(in the rows, 128 means zero)
Known rows, with every step that occurs:
rukeg, zepavuf, ferek, pago, masig: [146 112 177 193 132 150 127 130  70 116 133 111 139 132 145 166 135 101
 139 156 189 113 107 142  75]
tabo, ferek: [130 111 173 138 129 125 113 138 128 107 144 119 118 134 139 155 110  91
 138 119 150 124 112 142 108]
mibela, zepavuf, ferek, pago: [143  90 172 210 131 147 142 178  78 149 141 114 121 136 137 142 123 107
 139 155 195 126 109 133  69]
ferek, pago: [134 103 155 169 137 157 137 154 131 152 147 131 129 134 137 150 130 119
 139 137 156 118  98 137 127]
tabo, ferek, zepavuf: [115 101 145 154 122 138 103 140 140 132 147 109 120 136 138 148 108  94
 132 123 162 126 116 145 123]
pago, masig: [118 113 148 138 126 145 138 125 114 113 136 145 128 128 139 129 129  92
 134 119 172 114 117 154 106]
fevo, tanag, zepavuf, ferek, pago, rukeg: [127 115 135 185 133 155 136 181 113 192 149  99 142 109 145 151 143 104
 133 163 194 130 108 148  95]
ferek, pago, rukeg, tabo: [120  97 140 192 132 157 162 147 127 155 155 113 150 149 133 156 128 122
 138 123 146 130  67 137 111]
tanag, zepavuf, ferek, pago, masig: [115  72 148 174 127 167 134 185  99 145 140 115 139 131 144 149 134 110
 134 168 210 117 100 144  89]
ferek, pago, rukeg, zepavuf: [135 111 175 209 137 170 142 122 107 160 150 102 145 144 134 157 139 116
 142 134 169 127  49 147 113]
tanag, zepavuf, ferek, pago, masig, tabo: [111  74 155 165 132 154 131 195 103 148 138 119 142 136 146 141 128 111
 135 161 207 110 111 133  91]
zepavuf, ferek, pago, rukeg: [157 110 176 192 134 152 161 166  94 171 153 106 137 120 141 154 139 119
 139 154 186 121  72 143  82]
pago, rukeg, tabo, ferek, zepavuf: [104  98 119 178 120 140 145 133 131 129 154  95 151 150 133 149 107 101
 134 105 146 140  86 144 112]
masig, tabo, ferek, zepavuf: [107  99 153 134 133 118  99 156 145 134 142 124 130 143 141 132  99  98
 136 111 154 112 131 122 135]
rukeg, tabo, ferek: [109  95 118 146 125 113 127 146 131  78 143 123 138 147 141 163  93  96
 136 108 122 132 143 132 103]
ferek, zepavuf: [104  96  96 173 124 152 119 142 146 147 145 132 132 127 138 123 112 106
 130 127 156 123 129 146 153]
medos, mibela, zepavuf: [143 106 166 186 135 130 125 159 113 110 136 129 113 122 129 132 104  93
 139 111 155 121 152 131 128]
medos, mibela, pago: [154 112 215 169 137 124 128 156 146 116 150 141 116 131 134 144 115 107
 138 112 147 112 123 135 151]
tanag, zepavuf, ferek, pago, rukeg: [119  77 149 195 131 167 143 186 102 165 149 102 145 130 141 143 134 118
 137 164 200 125  76 143  96]
medos, mibela: [148 120 152 157 138 125 128 150 131 108 140 140 121 107 134 137 108  99
 141 109 135 114 148 136 150]
masig, tabo, ferek, pago: [125 104 195 134 140 121 112 164 137 137 143 122 129 145 142 149 109 107
 141 119 153 109 107 118 119]

Rows:
[139 123 170 208 132 147 143 118  81 133 147  99 152 125 139 145 130  99
 142 134 174 127  73 150  92]
pago, rukeg, zepavuf, ferek
[123 103 252 137 131 122 121 147 139 119 148 136 121 171 140 142 125 100
 134 118 180 106  90 135 104]
mibela, pago, masig, tabo, ferek
[116 111 183 113 131 123 119 136 120 107 134 133 127 144 141 135 117  87
 135 108 173 106 125 136  94]
pago, masig, tabo, ferek
[132 108 169 190 136 168 156 141 128 179 156 112 140 138 132 147 140 121
 140 129 169 126  51 144 118]
ferek, pago, rukeg
[128 110 207 161 142 130 114 139 115 138 144 103 140 155 140 154 115 103
 143 117 162 114  79 124 107]
masig, tabo, ferek, pago, rukeg, zepavuf
[104 105 166 123 126 131 113 138 126 125 135 127 128 146 141 132 115  87
 131 111 180 107 125 137 107]
pago, masig, tabo, ferek, zepavuf
[148 113 227 158 133 130 132 149 139 111 145 141 115 135 133 144 124 101
 134 111 164 106 121 141 132]
medos, mibela, pago, masig
[146 106 181 158 134 137 146 176  92 147 139 125 134 126 146 150 135 111
 137 151 194 103 105 132  77]
zepavuf, ferek, pago, masig, tabo
[116 106 140 170 125 130 149 132 123 116 154 103 150 147 135 153 110 100
 138 103 139 139  84 144  95]
pago, rukeg, tabo, ferek
[141 112 178 183 136 142 124 138  76 117 130 116 143 138 147 160 128 102
 139 151 186 106 111 133  76]
rukeg, zepavuf, ferek, pago, masig, tabo
[111  93 138 148 123 132 137 148 123  95 141 114 137 158 139 177 107 101
 134 117 142 128 115 133  84]
rukeg, tabo, ferek, pago, masig
[138 113 211 182 133 153 123 124 112 146 150  84 130 151 134 175 128 101
 140 129 173 128  51 145  92]
tabo, ferek, pago, rukeg, zepavuf
[124 104 225 156 128 137 136 136 137 120 150 145 122 158 138 139 135 106
 132 127 179 114  93 147 108]
mibela, pago, masig
[138 111 205 168 132 151 133 139 126 156 154  93 125 145 133 168 128 105
 138 124 170 128  52 146  97]
tabo, ferek, pago, rukeg
[112 113 159 121 133 129 131 139 118 116 133 151 135 136 141 121 120  94
 135 110 171 103 129 136 109]
pago, masig, tabo
[144 111 237 213 132 141 143 131 112 138 158 110 141 156 138 149 136 111
 139 138 183 122  50 145  96]
mibela, pago, rukeg, zepavuf, ferek
[109 104 112 180 127 136 161 134 123 120 152 118 158 139 134 139 113 107
 139 104 134 137  88 143 114]
pago, rukeg, tabo
[123 103 174 143 135 152 136 151 123 149 139 137 133 147 139 144 133 111
 137 128 177 104 100 132 110]
ferek, pago, masig, tabo
[134  86 157 222 126 147 159 175  80 148 146  99 135 149 135 147 119 109
 138 145 187 134  93 131  57]
mibela, zepavuf, ferek, pago, rukeg, tabo
[118 104 230 144 133 127 131 146 141 123 147 150 127 165 140 131 128 107
 134 120 177 104 101 134 114]
mibela, pago, masig, tabo
[115  97 233 146 126 129 117 149 148 136 149 130 122 174 139 138 123 101
 129 120 189 106  96 137 112]
mibela, pago, masig, tabo, ferek, zepavuf
[147 115 234 148 137 118 128 156 141 111 143 143 119 139 135 138 118 102
 136 106 162 100 124 130 140]
medos, mibela, pago, masig, tabo
[135  90 186 191 131 140 142 178  77 150 136 116 124 144 138 136 124 102
 137 147 206 116 111 127  58]
mibela, zepavuf, ferek, pago, masig, tabo
[161 108 197 213 135 143 149 174  89 148 144 101 121 121 129 145 121 103
 139 130 184 120 105 134  98]
medos, mibela, zepavuf, ferek, pago, rukeg
